In the rows, 128 means zero.
Known rows, with every step that occurs:
nekup/sisase/zeza/kogab: [ 88  97 134  87  77 124 129  94 101 145 110 148  79 127  88 189 163 141
 116 167 147 165 133]
kasupe/sisase/zeza/zuvi/nekup: [ 69 113 150  80 103 121 162  79 134 123 100 166  93 151 135  87 163 116
 100 169 108 169 150]
nekup/sisase/mudo/tirotot/zeza/kogab: [113 135 129 118  97 135 130 107 117 155 115 150  94 153 119 166 162 150
  91 116 133 169 145]
tirotot/zeza/sisase/mudo: [ 43 159 137 115 115 133  77  96  53 154 117 176 110 165 158 114 142 147
  88 134 121 170 156]
sisase/mudo/tirotot/zeza/zuvi: [ 81 163 144 115 113 134 144  90 178 147 123 163 125 140 159  99 155 131
  91 105 122 171 164]
sisase/mudo/zuvi/nekup: [ 80 121 156 134  93 151 107  93 109 137 112 170 125 137 119 124 141 130
  95  94 127 168 125]
zeza/zuvi: [ 47 117 162 109 114 127 138  77 160 134 116 161 127 115 121 104 152 127
  98 145 117 169 146]
tirotot/zeza/zuvi/kasupe/sisase: [ 45 111 158  96 122 118 136  88 144 143 124 167 139 167 163  85 151 130
  98 164  94 172 162]
tirotot/zeza/zuvi/nekup: [ 47 115 157 127  97 122 120  79 169 134  90 180 135 161 117  36 149 129
  86 125 103 171 159]
sisase/mudo: [ 70 147 147 103 105 135  91  87 102 144 128 158 118 124 139 146 149 131
  97 137 130 169 139]
tirotot/zeza/kogab: [ 45 115 157 113  98 117 109  92 104 153 106 165 120 142 117 111 155 139
  93 159 119 167 164]
tirotot/zeza/zuvi/nekup/sisase/mudo: [ 91 110 123 134  94 131 123  85 161 130  98 170 120 166 131  73 157 137
  88 101 115 174 131]
mudo/sisase/zeza/kogab: [ 49 110 152  95  82 123 150  85  81 150 117 173  80 136 112 157 158 133
 106 192 135 165 146]
zuvi/nekup/sisase: [ 84  97 148 126  88 134  98  88 112 134  89 161  97 161  69 114 147 138
  95 132 113 171 119]
nekup/sisase/mudo/zuvi: [104 107 137 134 103 153 117  93 114 144 127 149 120 124 115 161 149 141
 112  99 146 168 107]
zuvi/nekup: [ 59 119 165 115  93 132  93  86 111 138  95 171 110 153  89 100 144 128
  89 142 109 169 143]
sisase/mudo/kogab: [ 68 152 153 107 107 127 112  92 100 158 128 167 120 114 156 160 161 146
  97 126 122 167 138]
sisase/zeza/zuvi: [ 58 127 152  82  97 120 142  78 157 136 118 161 108 115 120 119 157 121
 113 154 138 167 151]
nekup/sisase/mudo: [ 96 126 131 113 104 141 101  90 104 143 123 150 106 131 117 160 155 139
 103 128 136 171 116]
mudo/tirotot/zeza/zuvi/nekup: [ 69 137 164 129  97 130 143  91 178 140  90 174 116 172 109  52 149 129
  82 107 101 170 169]
nekup/sisase: [ 81 104 146 117 104 132 103  85 110 143 109 149 104 138  86 138 152 139
 105 143 128 169 125]
tirotot/zeza/zuvi: [ 43 124 157 117 112 118 131  77 167 143 110 168 138 138 137  58 152 128
  98 135 115 170 161]
zuvi/kasupe/sisase/zeza: [ 69 126 155  60  96 124 109  94  77 149 130 157  96 153 135 165 147 124
 121 185 123 168 150]

Rows:
[ 82  88 147 128  91 135 136  80 168 125  92 163 107 150  82  92 156 135
  90 127 110 172 121] -> zeza/zuvi/nekup/sisase
[ 69 131 157 116  92 152  90  99 112 150 147 165 139 124 132 182 134 138
 110 108 137 167 125] -> sisase/mudo/zuvi/kasupe
[ 56 128 154  98  89 125 134  79  89 150 118 174  89 153 120 128 150 125
 112 173 136 166 142] -> mudo/sisase/zeza
[ 86 107 134  93  92 124 147  79 157 135 114 152  95 124 104 139 162 131
 118 143 142 168 128] -> nekup/sisase/zeza/zuvi
[ 60 120 153  75  80 120 124  92  94 147 115 158  90 116 107 174 159 133
 110 177 141 163 153] -> sisase/zeza/kogab
[ 65 142 162 118 113 126 149  88 183 149 111 162 126 147 128  76 153 130
  93 118 114 170 170] -> mudo/tirotot/zeza/zuvi
[ 31 137 154 114 115 126  88  93  61 157 105 174 109 174 126  92 140 149
  91 151 113 168 164] -> tirotot/zeza/sisase
[ 41 167 144 117 115 126  95 100  54 170 116 183 113 161 176 128 153 161
  85 126 113 166 157] -> tirotot/zeza/sisase/mudo/kogab
[ 66 119 151  71 119 117 173  79 133 133 118 153 100 130 155 111 167 118
 111 180 123 168 153] -> kasupe/sisase/zeza/zuvi
[ 98 117 131 122  87 143  91  91 101 133 103 162  98 155 100 139 151 137
  93 117 121 172 114] -> zuvi/nekup/sisase/mudo
[100 107 141 127  89 156  97 101 114 149 143 155 124 134 114 197 139 147
 115 100 143 168 107] -> nekup/sisase/mudo/zuvi/kasupe
[ 56 135 152 127 117 153 103  99  59 149 128 167 110 139 138 161 138 149
  96 116 134 166 134] -> zeza/sisase/mudo/zuvi
[100 132 135 120 104 129 120  93 103 156 121 158 110 121 135 173 167 153
 100 117 128 168 116] -> nekup/sisase/mudo/kogab
[ 76 139 145  88 132 131 125  88  73 142 127 153 110 139 167 136 158 125
  96 162 115 171 138] -> kasupe/sisase/mudo
[ 60 130 153 134  98 158  95 101  56 139 111 179 103 158 120 137 134 148
  86 104 119 167 129] -> zeza/sisase/mudo/zuvi/nekup
[ 37 118 160 111  96 122 107  85 168 148 123 174 144 150 131  96 140 135
 102 136 110 171 162] -> tirotot/zeza/zuvi/kasupe
[ 74  92 138 138  92 126 129  82 172 131  86 169 120 172 101  52 155 136
  88 119 107 172 138] -> tirotot/zeza/zuvi/nekup/sisase
[ 74 174 149 104 117 150 102 105  57 152 124 163  83 150 135 177 143 145
  85 127 121 169 151] -> zeza/sisase/mudo/tirotot
[ 51 157 161 115 115 136 104 104  76 164 104 167  97 183 118 107 140 148
  87 133 112 168 175] -> mudo/tirotot/zeza/sisase
[ 58 114 165  86 116 130 107  94  85 147 128 158 118 155 131 149 144 132
 104 177 101 170 146] -> zuvi/kasupe/sisase
[ 56 127 156  77  78 123 118  85 159 141 134 166 111 124 119 158 145 130
 118 155 134 168 153] -> sisase/zeza/zuvi/kasupe
[ 84 108 139  88  76 128 124  87 158 138 129 157 100 133 100 170 150 139
 124 148 139 169 131] -> nekup/sisase/zeza/zuvi/kasupe
[ 47 139 146 128  99 151  74 108  65 162 137 179 129 173 151 152 127 155
 100 105 126 168 147] -> tirotot/zeza/sisase/mudo/zuvi/kasupe
[ 51 111 153 111  81 126 163  71 149 130 102 189  91 160 112  83 155 122
  98 156 116 169 140] -> mudo/sisase/zeza/zuvi/nekup
[ 69 112 150  63 105 118 153  93  69 142 114 151  84 130 135 161 167 128
 107 203 126 165 156] -> kasupe/sisase/zeza/kogab
[ 95 120 135 131  92 132 148  87 162 136 105 171 111 132 133 133 170 152
  87 102 110 170 113] -> zeza/zuvi/nekup/sisase/mudo/kogab
[ 91  79 156 149  89 150 117  92 119 136  96 160 112 156  67 118 143 141
 102 102 126 167 112] -> mudo/zuvi/nekup/sisase
[110 143 128 124 111 137 145  93 181 146 119 153 113 153 138 113 159 138
  95  91 128 172 141] -> nekup/sisase/mudo/tirotot/zeza/zuvi
